Known rows, with every step that occurs:
s j: [-12  10  -6 -16   4   0   0   2   6  12 -12 -17   3   0  -4   0  -7   5
  -3   3  -7   9   3  -1   6  -3  -5   4  -7   5  11  -2   2  -5  -1   7
  -6   9  21   3  10   7  -9   5   4  -5   2  -3 -11 -10]
n d: [-13   8  -6 -10   4  -7  -5   3   1   2  -6  -9   3   0  -4   0  -8   5
  -1   5  -7  -7  10  -7  10  -9  -2   4 -10   9   5  -2   6  -1  -8   8
 -14  14  16  -1  16   5  -9   3   2   6   5  -2  -4  -4]
z j s d n: [-19   6  -5 -10   5 -11  -2   4  -7  16  -7 -26   0   1   6  16 -19   5
  -8  17 -15  -7  -2  -6   5 -13  -9  13 -12   8  15   2 -10  -6  -8  -1
  -7  11  12   7   5   5 -15  11   7  -1   4  -6  -2  19]
s z: [ -3   8  -5 -10   4  -1  -6   5   1   1  -8 -10   5  -3   3   3  -4   4
  -1  13 -11  -5  -1  -6  12  -5  -6   4  -7   3  13  -6  -2  -3  -2   4
 -10  10  20   2   3  12  -7   4   8  11   3  -1 -12  -6]
n e: [ -7   6 -10 -14   4  -8  -3   1   4  -2 -11  -1   3  -3  -2  -1  -2   5
  -1   4  -4  -1   2  -1   4 -10  -5   7 -10   5  10  -2  18  -6  -8  -1
 -14  10   7   0   5  11  -7   0   1  -1  10  -2  -9  -7]
e n: [ -9  12  -2 -12   0  -5  -1   0   3   4  -7  -4   4   0  -7   2  -4   4
   1   8  -8   4   4   3   6  -9  -8   7  -3  10  12   1  -6   0  -6   3
 -12   9  13   4   3   8  -6   5   5  -2   5   4  -3   2]
s j d: [-15   7  -6 -14   4   4   1   6  11  14 -12 -17   5  -4  -5   3   2   4
  -4   6  -9   8 -11  -1   6  -8  -6   7 -10   8  16  -6   0  -3   1   8
  -2   9  22   3   7   8 -12   8   5  -3   3   2  -9  -4]
z s: [-14   4   2 -14   3  -4  -2  -4  -1   5 -10 -17   7   4   1   1  -9   4
  -5   1  -8   0   5   4   3  -9  -3  10 -11  14  14   3  -2  -7  -7   4
  -9   9  11  -1   8   1 -10   2   6   9   2   0  -3 -17]
z j: [-10   8  -8 -11   5  -2   1   4  -1  -1  -9 -23  -1   0   2   7   5   6
   0  10  -7  -5  -7  -1   2  -9  -6  11  -7   9  12   0  -2  -7  -5   3
 -12   9  15   6   1   3 -11   6   4   8   2   4  -8   5]
s w: [-12   5 -11 -10   6   3   0   2   1   7 -13 -17   4  -2  -1   1  -8   5
  -5   0  -5   3   2   4   5 -11  -3   0  -1   8   7  -6   6  -7  -2   6
 -11  10  17   0   9   3  -6   3   6  -2   6   3  -7 -15]
e n d j s w: [-17   7  -7 -13   4  -7  -9  -2  -6  13  -8 -20   3  -1  -5   3 -24   4
   0  14  -9  -3  15  -7  -1 -23  -6   3   5   8   3  -3  -4   1  -6   8
 -13  16   7   4  27   5  -5   5   7  -1   7  -1   5 -22]
w j s d: [-22   6  -4 -12  10  -9  -3  11   4   8 -10 -12   2  -9  -1   7 -22   3
 -13  10 -12  -9  -2  -3   9 -11  -8   4 -16   8  12   0  -1  -9 -14   6
  -7  12  20   5  20   4 -20   9   2  -2   6 -11   1   0]
z j d: [-13   4  -7  -9   5   1   1   8   3   1  -9 -23   0  -2   2   9  13   5
   0  14  -9  -7 -19  -1   3 -14  -7  11 -11  12  17  -7  -6  -4  -4   4
  -6  10  15   6  -3   5 -14   9   3  11   3  10  -7  12]
e n d j: [-15  10  -2 -15   2  -5  -9   1  -2   0  -6  -2   3   1 -11   2 -11   7
   4  10 -12  -4  10  -6   8 -15  -7   7   1  10   7   0  -8   5  -5   5
 -15  16   8   3  22  10  -5   4   3   5   5   0   1  -3]
j d: [-14   6  -4  -7   4   2   0   7   7   4 -11  -7   4  -3  -3   3   6   4
  -4   5  -9   1 -10   0   8 -12  -6   5 -10  12  16  -8  -2  -1  -6   7
  -5  10  19   1   7   9 -12   6   4   6   5   6  -5   2]
j d n e: [-10   3  -8 -13   0  -8  -1   3   9   5  -9   4   8  -2  -1   4  -3   5
   1   7 -10   2  -6   6   9 -14  -7  11 -15   8  16  -8  12  -1  -8  -2
  -6  10  11   3  -6  14 -10   4   5  -7   9  -1  -9   6]
z s d n: [-21   3   7 -13   1  -4  -3  -2  -4  13  -9 -10   9   5   0   8 -24   6
  -9   2 -15   1   6   9  12  -9  -6  12 -15  13  15   5  -6  -5  -6  -3
  -6  10  11   0  10   4 -11   5   7  -2   5  -7  -3   6]
w j d n: [-14   3  -7 -12   2  -3   2  10  12   4  -9  -1  11  -5  -4   6  -3   4
  -1  12 -15   2 -16  10  14 -11  -8   9 -14  10  18 -12   0  -4 -10   5
  -4   9  27   9   0   4 -16   8   8  -6   5  -3 -10   9]
d n j s z: [ -1  18  -6 -13  -4 -17  -6   3  -5   9  -4 -18   8   2  15   9 -37   1
  -3  21 -17  -5   7  -8   6 -10 -10  10 -13   8  14 -10  -1  -5  -9   5
  -3  11  21   7  -1   5  -6   3  11   8   2  -3 -12  -9]
w s d: [-28   4   0 -10   8  -8  -2   4   0  17  -8  -7   2  -4 -10   3 -16   3
 -14   3 -16  -4  -3  -7   9  -5  -7  -1  -9  14   8   1  -9  -5  -2   4
 -11  13  14  -2  20  14 -19   6  -5  -4   7  -2  -1   7]
n j s d: [-16  16  -2 -10   4 -14  -4   7  -4   7  -8 -16  -1  -3   7   7 -41   2
 -15   7 -13  -7   7  -8   1 -11  -9   4 -16  14  13  -3   0  -5 -13   3
  -4  13  14   2  19   2 -12   6   0   8   6   1   0  -1]
s j d n e: [-11   4  -9 -20   0  -6   0   2  12  16 -10  -5   8  -3  -4   4  -5   5
   2   9  -9   9  -7   3   8 -10  -7  13 -14   3  16  -6  11  -3  -1   0
  -3   9  15   6  -3  14  -9   5   6 -16   8  -4 -14   2]
w s: [-20   6  -5 -12   4  -9  -1   1   2  15  -8  -9   3  -1  -7  -1  -8   2
  -7   3 -13   0  -3  -7   4  -6  -5   1  -6  13   7  -3  -6  -7  -4   8
 -12  11  17   0  12  11 -15   3  -2  -2   5   0  -5  -9]
s w j d: [-16  -1 -11 -11   8   5   2  11  11   1 -13 -13   7 -10  -4   2   0   3
  -4   8  -9  -1 -19  10  11 -14  -6   0 -10  10  13 -13   8  -7  -5   8
  -7  10  26   7   9   0 -16   8   6  -2   7   3  -7 -10]

Rows:
[-25   0   8 -16   6   4  -7   2  -8   4 -12 -11   4   0  -4   6 -19   7
  -9  -2 -16  -2   3   3   9 -13  -7   9  -7  14  14   4 -12  -4  -4   0
  -9  14   2  -2  26   8 -14   4   3  10   4  -1   1  -8] : z s d j
[-17   9   6 -15  -2 -10  -2  -2  -6   5  -7 -12   8   5   7   8 -41   5
  -9   4 -17  -1   9  10   8  -8  -8  12 -19  18  15   1  -4  -6  -9  -3
  -4  11  12   4   7  -3  -9   3   4   6   4   0  -4   4] : z s d n j
[ -5  19  -3 -12  -3 -10  -1   1   2  -3  -5  -3   3   0   0   2 -21   3
  -1  10  -9   4   6   4   1  -8 -10   6  -8  16  12  -3  -4  -2  -9   3
  -9  10  16   8   0   2  -3   3   1   4   5  10  -6  -1] : e n j
[ -5   5  -8 -15   0 -12  -2  -1   4   6  -8   4   6   1   0   2  -7   5
   2   6  -8   3   5   3   7 -10  -5  10 -12   5  12  -2  15  -5  -8  -3
 -12   9   9   3  -2  11  -6   2   5 -11   9  -6 -12   2] : d n e
[-15   3  -9 -12   6   1  -4   2  -5  13 -15 -23   1  -2   2   5 -17   4
  -7   4 -10   1   4  -6  -3 -20  -5   2   5   7   9  -8  -1  -6  -6   9
 -10  12   7   1  25   7  -9   4   7   2   4  -1  -1 -28] : d j s w
[-11   7  -9 -12   6  -8  -5   4  -3  10  -5 -23   2  -1   1   7   0   2
  -1  23 -16 -14 -15 -13   5  -5  -9   8  -6   7   9  -4 -10  -8   1   3
 -12  12  18   7  -2  12 -15   4   2  10   3   3 -11   1] : w s z j
[-10  12  -3 -15   2  -9 -15   2  -6   8  -4 -14   4  -1  -3   5 -22   4
   3  25 -15 -10  11 -16   6 -18  -9   8   1   2   8  -3 -11   6  -5   7
 -12  16  10   4  19  15  -5   5   9  12   4  -5   0 -10] : e n d j s z
[ -6  17  -6 -13  -4 -17  -1   1  -2  10  -6 -16   5   4  10   7 -36   2
  -6  11 -14   2  10  -3   0 -12  -8   9 -15  14  14  -7   0  -6 -14   7
  -3  10  16   7   4  -1  -7   4   6   1   3   0  -6 -10] : d n j s
[-11   2 -13 -13   8   1   1   6   6   1 -13 -12   6  -7  -3   0  -7   4
  -3   6  -7  -1  -7   8   9 -10  -5  -1  -6   6   8  -7   8 -10  -7   6
 -12  10  25   7  10  -2 -11   5   6  -7   6  -2  -9 -14] : s w j
[ -8  13  -9 -11  -2 -13   0  -1  -4  13  -9 -24   6   2  13   6 -37   2
  -7   8 -11   3  11   2  -2 -14  -6   4  -9  11  10 -11   3  -9 -10   6
  -4  10  16   7   5  -5  -4   2   9  -5   4   2  -6 -21] : d n j s w
[-25   4  -6 -15   4  -3   1   4   9  26 -10 -19   4  -4 -11   2  -4   2
  -6   5 -14   6 -15  -6   2  -5  -7   3  -8  10  13  -7  -7  -5   3  11
  -3  10  20   2  12  12 -18   7  -1  -6   4   2  -7  -7] : w s j d
[-15   0  -3 -12   3   2   0  -6  -3   9 -13 -25   8   2   3   2  -9   4
  -5  -1  -6   3   6   8   1 -12  -2   5  -5  11  10  -1   4 -10  -3   5
 -10   9  12   0  12  -3  -8   1   9   2   4   3  -3 -28] : z s w
[ -3   9  -8 -11   5  -1  -5   6  -3  -1  -7 -21   2  -1   6   9   3   5
   1  23 -11 -12  -9  -7   9  -7  -8  10  -7   3  13  -3  -5  -6  -1   1
 -12  10  19   7  -7   9  -9   5   7  14   1   3 -12   6] : s z j
[-17   3  -7 -11   6  -4  -3   9   0  12  -5 -23   2  -5   0   9   5   2
   0  25 -17 -14 -26 -11   6  -9 -11   8  -9  10  14 -10 -13  -5   3   5
  -8  12  18   7  -6  15 -17   6   2  13   3   8 -10   8] : w s z j d
[ -5  12  -7 -10   4  -7  -7   5  -2  10  -8 -18   5  -3   7   6 -12   1
  -5  16 -11  -7   4 -13   6 -10  -6   6  -8   3  14  -4  -3  -6  -6   8
  -7  10  19   2   7  11  -9   5  10   9   3  -5  -7 -14] : j s z
[-13  12  -3 -11   1 -10  -6   0   2   3  -3  -7   4   1  -9   0  -9   5
   2  12  -7  -4  13  -2   9 -10  -5   5  -6  11   6   3   2   4  -7   6
 -15  13  15   3  10   7  -5   5   3   2   5   0   0   5] : e n d
[ -9  16  -2 -11  -4  -8   0   5   4   0  -5  -3   4  -3  -1   4 -14   2
  -2  14 -11   0  -7   5   1 -13 -12   6 -11  18  17  -7  -3   2  -8   4
  -4  10  15   8  -1   3  -6   6   2   8   5  15  -3   6] : e n j d
[  0  22  -4 -13  -3 -16  -7   2  -3   5  -3 -16   5  -2   8   6 -31   0
  -2  25 -13  -6   6  -8   0 -11 -12   8  -9   9  13  -5  -5  -1 -10   4
  -5  11  18   9   0   6  -4   3   9   9   4   5  -5  -9] : e n j s z
[-12   6  -5 -12   5  -7  -5   3  -1  15  -6  -9   6  -2  -2   2  -8   2
  -3  15 -16  -7  -5 -11   9  -4  -7   1  -5   7   9  -6  -7  -6   0   7
 -11  12  19   1   8  16 -14   2   2   6   4  -1 -10  -9] : w s z
[-14   4  -8 -14   6 -18  -4   2  -4  15  -7 -15   0  -1   6  14 -18   5
  -5  19 -12 -10   0  -5   2 -15  -9  17 -16   5  13   2   6  -7 -10  -8
  -9  12   4   8   1   9 -12   8   4  -7  10  -9  -3  17] : z j s d n e
[-29   1   1 -14   9  -2  -6   7  -3  13 -10  -3   0  -4 -11   4 -19   5
 -12   2 -20  -1  -4  -9   9 -10  -9   0  -2  14   9  -2 -14  -4  -1   3
 -13  16   8  -2  28  17 -18   6  -4   1   6  -2   0   0] : w s d j
[-21   7  -6 -17   5  -7   0   0   5  25 -10 -19   3  -1 -10   0  -9   3
  -7   4 -13   7  -2  -7   1  -1  -6   3  -5   9   7  -2  -5  -8   1  10
  -7  10  20   3  14  11 -16   4  -2 -10   4  -2  -9 -13] : w s j
[-13   9  -5 -14   4  -3  -5   4  -3   6 -12 -14   1  -1   1   5 -14   4
  -6   7 -13   0   5 -11   0 -17  -6   8  -1   9  13  -5  -6  -4 -10   8
  -9  12   7   1  23  10 -12   4   6   7   2  -4  -1 -21] : d j s
[ -6   7  -7 -10   4   1  -4  10   1   0  -7 -22   3  -5   6  11   9   4
   1  23 -12 -13 -21  -5  10 -11  -9  11  -9   6  18  -9  -6  -3   1   4
  -7  11  19   7 -10  11 -13   7   9  18   1   8 -11  13] : s z j d
[-14  -1 -11 -12   4   3   3   8  10   7 -11 -10  11  -6  -3   5  -6   4
  -1  10 -12   1 -17  16  14 -14  -7   3 -10   8  14 -14   5  -6  -6   6
  -4   9  29   9   2   1 -13   8  10 -11   7  -1  -9   0] : s w j d n
[ -8  12 -11 -11   2  -9  -1   2  -4   9 -11 -27   2  -2  10   4 -30   1
 -10   6  -7  -1   9  -5  -6 -15  -5   1  -9  12   8 -11   5 -10 -10   8
  -7  11  15   5  13  -4  -5   3   6   5   5   6  -4 -29] : n j s w
[-12   7 -10  -9   5  -3  -1   1  -2  16 -12 -27   3  -2   4   4 -13   2
  -9   4  -6   1   7  -4  -2 -15  -3   1  -3   8   8  -7   4  -9  -7   9
  -8  10  16   1  14   3  -9   5   8  -2   6  -2  -1 -24] : j s w
[-27   3   1 -10   4 -12  -2   2  -1  21  -6  -5   5   0  -8   6 -23   4
 -11   5 -20   0   0  -1  12  -5  -8   3 -10  13   9  -1 -10  -4  -3   2
  -9  13  18   0  13  13 -17   6  -2 -12   7  -5  -4  15] : w s d n
[-19  -4  -3 -16   2   1   2   1   6  10 -11 -17  15  -1   0   6 -11   3
  -1   8 -13   3 -15  21  11 -15  -6  10 -13  12  16  -9  -1  -8  -5   4
  -3   8  20   8   3  -6 -13   5  13  -8   5  -2  -6 -12] : z s w j d n
